Known rows, with every way that one mark hangs from another
zamab[doguso]: [+0.48 -0.44 +0.22 -0.10 -0.89 -0.56 -1.94 +1.30 -0.08 -0.62 +0.45 -1.15 +0.46 +0.73 -0.69 +0.57 +0.71 +4.09 +1.01 +0.04 +2.74 +0.41 -0.41 +0.09 -0.10]
pusal[pugov[rogofud zuvav[femupa topal]]]: [+0.48 +1.31 +0.71 -2.02 +0.23 +0.48 -0.75 +0.20 -0.94 +0.56 -0.47 +0.98 +0.00 -1.15 -0.12 +0.48 -0.17 +1.47 +0.38 -1.59 +0.32 -0.94 +0.95 -0.63 -0.35]
topal[megugu[zamab[doguso]] zuvav[pugov]]: [+0.99 -0.34 -0.82 +2.95 -0.55 -1.19 +2.82 -1.36 +3.15 -1.13 +1.94 -0.77 +0.38 +3.32 +0.04 -1.58 +1.31 -0.37 +0.35 +1.06 +5.11 -1.11 -1.06 +0.96 -0.26]
zuvav[pugov[pusal] topal[doguso megugu[zamab]]]: [-0.77 -1.55 +0.22 +4.37 +0.50 -0.90 +0.06 +1.23 -0.02 -0.32 +2.73 -1.44 +0.81 +2.05 -1.34 -1.56 -0.05 +1.71 -1.68 +2.28 +0.78 +0.39 -0.78 +1.12 -0.30]
pugov[pusal rogofud zuvav[femupa]]: [+0.97 +0.36 +0.52 -2.51 +0.17 +0.87 -0.14 +1.23 +2.38 +0.37 -3.56 +6.86 -0.07 +0.14 +0.13 -1.47 +0.77 -3.78 -0.10 -0.65 -1.88 -0.92 -1.45 -1.94 -1.17]
topal[doguso pusal[pugov]]: [-0.72 -0.82 +0.55 +1.82 +0.66 -0.02 -2.02 -0.52 -2.79 +0.87 +1.68 -7.50 -0.33 -1.04 +0.79 +1.66 -1.38 +1.22 +0.25 +0.12 -0.02 +1.29 +1.25 +1.06 +0.28]
topal[doguso megugu pusal[pugov] zuvav[femupa]]: [-0.90 -0.01 -0.37 +1.56 +1.44 +0.21 -0.84 -2.70 +0.71 +0.42 +0.68 -6.22 +0.00 +1.00 +2.39 +0.83 -0.51 -1.38 +1.08 +1.05 +0.09 -0.49 +0.80 +0.84 -0.42]
rogofud[pugov[pusal zuvav[femupa]]]: [+0.23 +0.23 -0.09 -1.57 -0.68 -0.13 +1.49 +0.50 +0.94 +0.52 -0.24 +3.13 -0.10 -0.47 +0.66 -0.26 +0.63 +1.23 +0.48 +0.08 -1.39 +0.00 -0.23 -0.56 -0.10]
topal[doguso pusal]: [-0.89 -1.20 +0.12 +2.24 +0.40 +0.15 -3.18 -0.55 -1.73 +0.21 +0.28 -5.83 -0.35 -0.54 -0.12 +0.96 -1.11 -0.05 +0.26 +0.64 -0.63 +1.71 +0.21 +0.85 +0.31]
zarug[rogofud[pugov[zuvav[topal[doguso]]]]]: [+0.34 +0.65 -0.09 -1.18 -0.63 -0.25 +2.39 +0.47 -2.05 -0.75 +1.51 +2.75 -0.46 -2.29 -1.03 +0.19 +0.11 +3.14 -1.12 -1.17 -0.69 +0.14 +1.10 +0.42 +0.55]
zarug[rogofud]: [+0.43 -0.46 -0.56 -0.77 -0.69 -0.50 +1.52 +0.19 -0.56 -0.81 -0.08 +1.68 -0.33 -0.37 -0.52 +1.39 -0.22 -0.59 -0.89 -0.95 -0.32 +0.07 -0.01 -0.19 +0.75]
pugov[pusal zuvav[topal]]: [-0.47 +0.00 +0.99 -0.35 +0.24 +0.41 -0.28 +1.52 +0.35 +0.78 -0.49 +4.33 +0.65 +0.68 -2.57 -0.61 +1.40 -0.15 +0.17 -0.25 -0.57 +0.07 -0.56 -0.73 -0.72]
pugov[rogofud]: [+0.40 +0.19 +0.10 -2.22 -0.91 +0.01 -1.51 -0.09 -0.34 -0.89 -1.17 +2.33 -0.43 +0.17 -0.27 -0.04 -0.57 -1.58 +0.38 -1.00 -0.96 -0.19 -0.35 -0.32 +0.18]
zuvav[femupa]: [-0.06 -0.79 -0.83 +0.14 -0.52 -0.33 -2.78 -0.41 +1.18 -0.05 -1.64 -1.67 -0.12 +0.55 +0.38 +1.54 -0.56 +0.18 +0.76 +0.32 -0.44 +0.42 -0.77 -0.66 +0.38]
topal[doguso megugu[zamab] zuvav[femupa pugov]]: [+0.83 -1.01 -1.31 +4.04 +0.08 -1.24 +0.80 -2.32 +3.01 -0.75 +1.05 -2.52 -0.29 +2.28 +0.63 -1.37 +0.19 -1.03 -0.22 +1.67 +2.54 -0.57 -0.97 +0.78 -0.35]
megugu[zamab[doguso]]: [+1.03 -1.10 +0.06 +2.41 -1.22 -0.88 -0.32 +0.24 +1.11 -0.87 +1.61 -1.66 -0.41 +1.38 -1.05 -0.69 +1.01 +3.66 +0.12 -0.18 +3.70 +0.43 -1.15 +0.11 -0.09]
pugov[pusal rogofud zuvav]: [+0.99 +0.51 +0.96 -2.73 -0.09 +0.66 +1.02 +1.24 +1.21 +0.22 -2.17 +7.58 -0.08 +0.14 -0.86 -1.56 +1.03 -3.72 -0.01 -1.13 -1.33 -0.76 -1.05 -1.38 -0.98]
pusal[pugov[zuvav]]: [+0.83 +0.63 +0.40 -0.71 -0.18 -0.49 +1.40 -0.22 -1.40 +0.99 +1.23 -0.77 -0.17 -0.62 -0.53 +1.72 +0.27 +1.69 +1.04 -1.47 +1.97 -0.10 +1.13 -0.20 +0.26]
pugov[zuvav]: [+0.85 +0.31 -0.09 -0.42 -0.46 -0.16 +0.27 -0.25 -0.07 +0.35 -0.63 +1.65 -0.17 -0.26 -1.73 +0.71 +0.74 +0.09 +1.02 -0.93 +1.51 +0.38 -0.14 -0.59 +0.29]
doguso[zamab]: [-0.08 -0.58 +0.08 -1.50 -0.48 -0.46 -1.00 -0.31 -0.79 +0.39 +0.18 -2.01 -0.94 +0.16 +0.06 +0.20 +0.86 -2.79 +0.53 -0.51 +0.23 +1.22 +0.20 -0.71 +0.97]
zarug[rogofud[pugov[pusal]]]: [+0.10 -0.26 -0.26 -1.91 -1.02 -0.54 +3.41 +0.95 -0.47 -0.70 +0.96 +3.74 -0.33 -0.60 +0.61 +0.43 -0.01 +0.46 -1.31 -0.61 -2.03 -0.19 +0.16 +0.10 +0.51]
rogofud[pugov]: [-0.23 +0.09 -0.43 -1.47 -1.54 -0.79 +0.51 -0.50 -1.22 -0.50 +1.64 -0.51 -0.42 -0.40 +0.38 +0.87 -0.38 +3.04 +0.82 -0.25 -0.71 +0.58 +0.65 +0.74 +0.99]
zuvav[femupa pugov topal[megugu pusal]]: [-1.84 -0.78 -0.98 +3.75 +1.23 +0.43 -2.37 +0.12 +0.53 +0.03 -0.46 -6.15 +1.25 +1.27 +0.84 +0.64 -1.41 -0.17 -0.70 +2.68 +0.38 +0.45 -0.47 +0.69 +0.52]
zuvav[femupa pugov[pusal rogofud]]: [+0.56 -1.05 -0.43 +0.32 -0.05 -0.24 -0.88 +1.54 +2.21 +0.14 -2.51 +1.56 +0.48 +0.90 +1.55 -0.76 -1.11 -3.60 -1.18 +1.12 -0.83 -0.39 -1.59 -0.63 -0.38]
pusal[pugov[zuvav[femupa topal[megugu]]]]: [-0.08 +0.86 +0.19 -0.27 +0.57 -0.04 +0.18 -0.25 -0.74 +0.78 +0.97 -1.51 +0.38 -0.07 -0.22 +1.54 +0.27 +3.23 +0.82 -0.49 +1.19 -0.54 +1.01 -0.37 +0.03]

Rows
[-1.50 -0.25 +0.61 +1.12 +1.08 +0.93 -5.07 +0.13 -1.74 +0.38 -0.33 -5.57 +0.15 -1.12 +0.51 +0.72 -1.57 +2.02 -0.31 +0.36 -1.74 +0.55 +0.77 +0.42 -0.31]  zuvav[femupa topal[doguso pusal[pugov[rogofud]]]]
[-0.53 -0.74 -1.01 +2.54 +0.45 +0.27 -1.10 -1.62 +2.27 +0.49 -2.08 -4.73 +0.42 +1.12 +1.34 +0.23 -0.92 -5.36 +0.37 +1.02 +1.40 +0.09 -0.59 +0.67 +0.07]  topal[pusal zuvav[femupa pugov]]
[+0.05 +0.59 +0.99 -2.10 +0.48 +1.29 -1.48 +1.56 +1.62 +0.29 -3.11 +6.69 +0.42 +0.06 -1.01 -1.75 +0.80 -2.25 -0.39 -0.54 -2.23 -0.93 -1.15 -1.58 -1.33]  pugov[pusal rogofud zuvav[femupa topal]]
[+0.13 +0.30 +0.91 +0.46 +0.93 +0.66 -0.99 -0.38 -2.52 +0.78 +0.48 -3.92 -0.56 -1.90 +0.65 +0.33 -0.89 -0.17 +0.11 -0.81 -0.03 +0.61 +1.19 +0.39 -0.22]  topal[doguso pusal[pugov[rogofud zuvav]]]
[-0.67 +0.64 +0.08 -1.47 -0.20 +0.21 +1.16 +0.52 +0.60 +0.18 +0.51 +3.14 +0.39 +0.21 +0.20 -0.56 +0.82 +2.66 +0.33 +0.67 -1.81 -0.32 -0.05 -0.24 -0.18]  rogofud[pugov[pusal zuvav[femupa topal[megugu]]]]
[+0.19 -1.62 -0.74 +2.05 +0.00 -0.71 -0.84 +1.41 +2.09 +0.63 -1.62 -1.01 +0.73 +1.25 +1.08 +0.32 -0.85 -2.12 -0.83 +1.75 +0.06 +0.28 -1.45 -0.34 -0.08]  zuvav[femupa pugov[pusal]]
[+0.09 +0.36 -0.07 -1.64 -0.38 +0.12 +2.83 +1.20 +0.03 -0.30 -0.04 +4.76 -0.06 -1.31 -0.06 -0.13 +0.45 +1.26 -1.41 -0.68 -1.88 -0.45 +0.18 -0.47 +0.06]  zarug[rogofud[pugov[pusal zuvav[femupa topal]]]]
[+0.48 -0.81 +0.13 -0.06 -0.39 -0.47 +0.62 +1.67 +0.65 -0.08 -0.87 +2.40 +0.45 +1.03 +0.30 -0.98 -0.77 -3.59 -1.08 +0.58 -0.17 -0.20 -1.05 +0.05 -0.15]  zuvav[pugov[pusal rogofud]]
[+0.15 +0.30 +0.38 -1.34 -0.39 -0.10 +2.95 +1.28 -1.37 -0.38 +1.24 +4.56 -0.22 -1.73 -0.83 -0.40 +0.49 +1.97 -1.50 -0.79 -1.68 -0.08 +0.59 +0.11 +0.03]  zarug[rogofud[pugov[pusal zuvav[topal[doguso]]]]]
[+0.52 +0.68 -0.58 -1.36 -1.00 -0.27 +0.84 -0.52 -0.05 +0.06 +0.01 +0.73 -0.45 -1.20 +0.44 +0.52 +0.20 +2.81 +0.96 -0.37 -0.14 +0.23 +0.33 -0.17 +0.54]  rogofud[pugov[zuvav[femupa]]]
[-0.53 -0.03 +0.93 +0.28 +0.83 +0.25 -0.11 +1.22 -0.05 +0.46 +0.48 +3.59 +0.71 +0.84 -2.22 -0.84 +1.42 +1.01 +0.09 +0.57 -0.82 +0.04 -0.40 -0.46 -0.88]  pugov[pusal zuvav[topal[doguso megugu]]]
[-0.95 +1.14 -0.07 -0.53 -0.24 +0.42 +1.20 -0.63 -1.36 -0.16 +1.67 -0.48 +0.10 -0.65 -0.31 +0.14 +0.32 +2.99 +0.76 +0.11 -0.33 +0.34 +0.90 +0.70 +0.63]  rogofud[pugov[zuvav[topal[megugu pusal]]]]
[+1.24 +1.09 +0.41 -2.17 -0.01 +0.16 +0.31 -0.14 -0.39 +0.65 -0.84 +1.01 -0.36 -1.09 +0.77 +0.76 -0.19 +0.17 +0.62 -1.68 +0.61 -0.89 +0.67 -0.92 -0.22]  pusal[pugov[rogofud zuvav[femupa]]]
[+0.25 -0.58 -0.44 +0.37 -0.30 -0.59 -3.08 -1.68 +1.28 -0.14 -1.01 -0.90 -0.41 +0.47 -0.29 +0.12 -0.08 -0.74 +1.13 +0.00 +0.10 -0.04 -0.17 +0.22 -0.50]  topal[doguso zuvav[femupa]]
[+1.21 +1.21 +0.72 -2.46 -0.22 +0.01 +1.35 -0.04 -1.32 +0.49 +0.24 +1.53 -0.39 -1.00 -0.01 +0.66 -0.02 +0.21 +0.66 -2.05 +1.07 -0.77 +1.00 -0.48 -0.05]  pusal[pugov[rogofud zuvav]]
[-1.22 -0.28 +0.28 +1.80 +0.44 +0.67 -2.24 +0.86 -1.43 -0.27 -0.44 -2.93 +0.76 -0.01 -0.51 -0.57 -1.63 -1.79 -1.09 +0.67 +0.16 +0.48 +0.02 +1.09 +0.36]  zuvav[pugov[rogofud] topal[pusal]]
[-0.80 +1.04 +0.05 -1.00 +0.77 +0.68 +1.63 -2.70 +0.74 -0.20 +0.48 -2.24 +0.10 +1.80 +2.10 +0.22 -0.14 -4.30 +1.23 -0.22 +0.14 -1.38 +0.77 +0.73 -0.18]  topal[megugu pusal[pugov[rogofud]] zuvav]
[-0.04 +0.59 +0.33 -0.33 +0.75 +1.05 -0.46 -0.62 -0.57 +0.89 -1.15 -3.09 -0.24 -0.94 +1.44 +0.90 -0.79 -1.91 +0.37 -0.86 -0.01 -0.07 +0.60 -0.35 -0.01]  topal[pusal[pugov[rogofud zuvav[femupa]]]]
[-0.69 -0.54 +0.66 +0.37 -0.04 -0.04 -1.17 +2.26 -0.35 -0.17 -0.27 +2.30 +1.01 +0.96 -1.10 -1.38 -0.73 -1.37 -1.39 +0.68 -0.63 -0.21 -0.65 +0.44 -0.34]  zuvav[pugov[pusal rogofud] topal]
[-0.68 -0.57 -0.69 +3.22 +1.03 -0.20 +0.18 -2.03 +0.47 -0.18 +0.95 -5.19 +0.39 +1.52 +0.88 -0.33 -0.56 -3.48 +0.31 +1.88 +1.44 +0.17 +0.10 +1.69 +0.04]  topal[doguso megugu pusal zuvav[pugov]]
[-0.76 -0.53 +0.59 +1.08 +0.69 -0.20 -0.92 +1.90 -0.77 -0.61 +0.97 +1.35 +1.04 +1.22 -0.69 -1.72 -0.68 -0.05 -1.51 +1.76 -1.04 -0.28 -0.45 +0.80 -0.53]  zuvav[pugov[pusal rogofud] topal[doguso megugu]]
[+0.88 +0.68 -0.54 -1.84 -1.02 -0.35 +4.01 +0.11 -0.98 -0.67 +0.79 +3.42 -0.61 -1.82 -0.07 +0.65 +0.25 +1.33 -0.77 -1.40 -0.26 -0.14 +0.68 -0.01 +0.83]  zarug[rogofud[pugov[zuvav]]]
[+0.90 +0.55 -0.77 -1.70 -0.84 -0.23 +3.19 +0.03 -0.19 -0.61 -0.12 +3.03 -0.62 -1.84 +0.47 +0.76 +0.06 +1.30 -0.81 -1.12 -0.57 -0.26 +0.45 -0.37 +0.72]  zarug[rogofud[pugov[zuvav[femupa]]]]
[-0.63 +0.30 +0.12 +2.18 +0.61 +0.71 +0.28 -0.89 +0.12 +0.01 +0.70 -1.10 +0.15 +0.70 -1.89 -0.30 +0.98 +0.51 +0.33 +0.11 +1.32 +0.34 -0.21 +0.01 +0.12]  pugov[zuvav[topal[megugu[zamab] pusal]]]
[-0.76 +0.77 -0.18 -0.40 -0.25 +0.55 -0.49 -0.38 -0.73 +0.22 +0.18 -1.20 -0.06 -1.41 +0.07 +0.25 -0.08 +2.93 +0.61 -0.04 -0.72 +0.52 +0.66 +0.25 +0.45]  rogofud[pugov[zuvav[femupa topal[pusal]]]]
[+0.39 +1.14 +0.31 -1.96 +0.10 +1.02 -2.31 +0.33 +0.46 -0.21 -2.70 +3.93 +0.02 -0.90 -1.30 -0.77 +0.22 -0.37 +0.24 -1.10 -0.68 -0.64 -0.39 -1.19 -0.48]  pugov[rogofud zuvav[femupa topal]]
[+0.99 -0.54 -1.27 +3.23 -0.27 -0.96 +1.70 -1.47 +4.32 -1.02 +0.54 -1.48 +0.42 +3.22 +1.00 -1.47 +1.00 -0.39 +0.25 +1.52 +4.55 -1.28 -1.49 +0.44 -0.46]  topal[megugu[zamab[doguso]] zuvav[femupa pugov]]
[+1.33 +0.89 -0.11 -2.12 -0.20 +0.69 -0.97 -0.13 +1.23 -0.14 -3.19 +4.08 -0.46 -0.88 -0.18 -0.45 +0.21 -2.03 +0.54 -1.22 -0.21 -0.59 -0.69 -1.46 -0.33]  pugov[rogofud zuvav[femupa]]
[-0.15 -0.38 +0.70 +0.83 +1.44 +0.50 -1.35 -0.58 -2.17 +1.84 +0.51 -7.50 -0.99 -2.03 +1.53 +0.44 -0.05 -1.53 +0.08 -0.25 +0.43 +1.51 +1.32 -0.28 +0.20]  topal[doguso[zamab] pusal[pugov[zuvav[femupa]]]]
[-1.21 -0.81 +0.01 +1.09 +1.25 +0.26 -1.36 -1.26 -1.49 +0.18 +1.23 -6.68 -0.70 +0.28 +1.46 +0.02 +0.13 -2.47 +0.17 +1.40 -0.88 +1.61 +0.40 +0.25 +0.69]  topal[doguso[zamab] megugu pusal]
[+0.67 +0.21 -0.37 -1.85 -0.60 -0.10 +3.74 +0.84 +0.55 -0.22 -0.32 +4.89 -0.32 -1.28 +0.63 +0.18 +0.43 +0.09 -1.26 -0.75 -1.69 -0.44 -0.06 -0.65 +0.16]  zarug[rogofud[pugov[pusal zuvav[femupa]]]]
[-1.36 -0.28 +0.14 +0.86 +0.21 -0.31 -2.82 -0.10 -1.79 -0.77 +1.92 -1.77 +0.40 +0.86 -1.83 +0.58 -0.15 +3.88 +0.39 +0.98 -0.58 +0.57 +0.41 +0.77 +0.22]  zuvav[topal[doguso megugu]]
[-1.04 -0.45 -0.80 +1.84 +1.13 +0.43 -1.99 -2.74 +1.71 -0.24 -0.71 -4.56 +0.01 +1.41 +1.51 +0.14 -0.25 -2.69 +1.06 +1.58 -0.52 -0.04 -0.22 +0.61 -0.39]  topal[doguso megugu pusal zuvav[femupa]]
[+0.67 +0.30 -0.10 -1.99 -0.78 -0.28 +4.55 +0.92 -0.23 -0.33 +0.54 +5.22 -0.35 -1.19 +0.07 +0.03 +0.60 +0.29 -1.12 -1.03 -1.25 -0.33 +0.24 -0.30 +0.26]  zarug[rogofud[pugov[pusal zuvav]]]
[-0.20 +0.79 +0.26 -0.91 -0.79 -0.25 -0.03 -0.02 -2.19 -0.14 +1.89 +0.73 -0.24 -1.66 -1.40 -0.07 +0.27 +4.95 +0.59 -0.52 -0.16 +0.61 +1.12 +0.73 +0.38]  rogofud[pugov[zuvav[topal[doguso]]]]
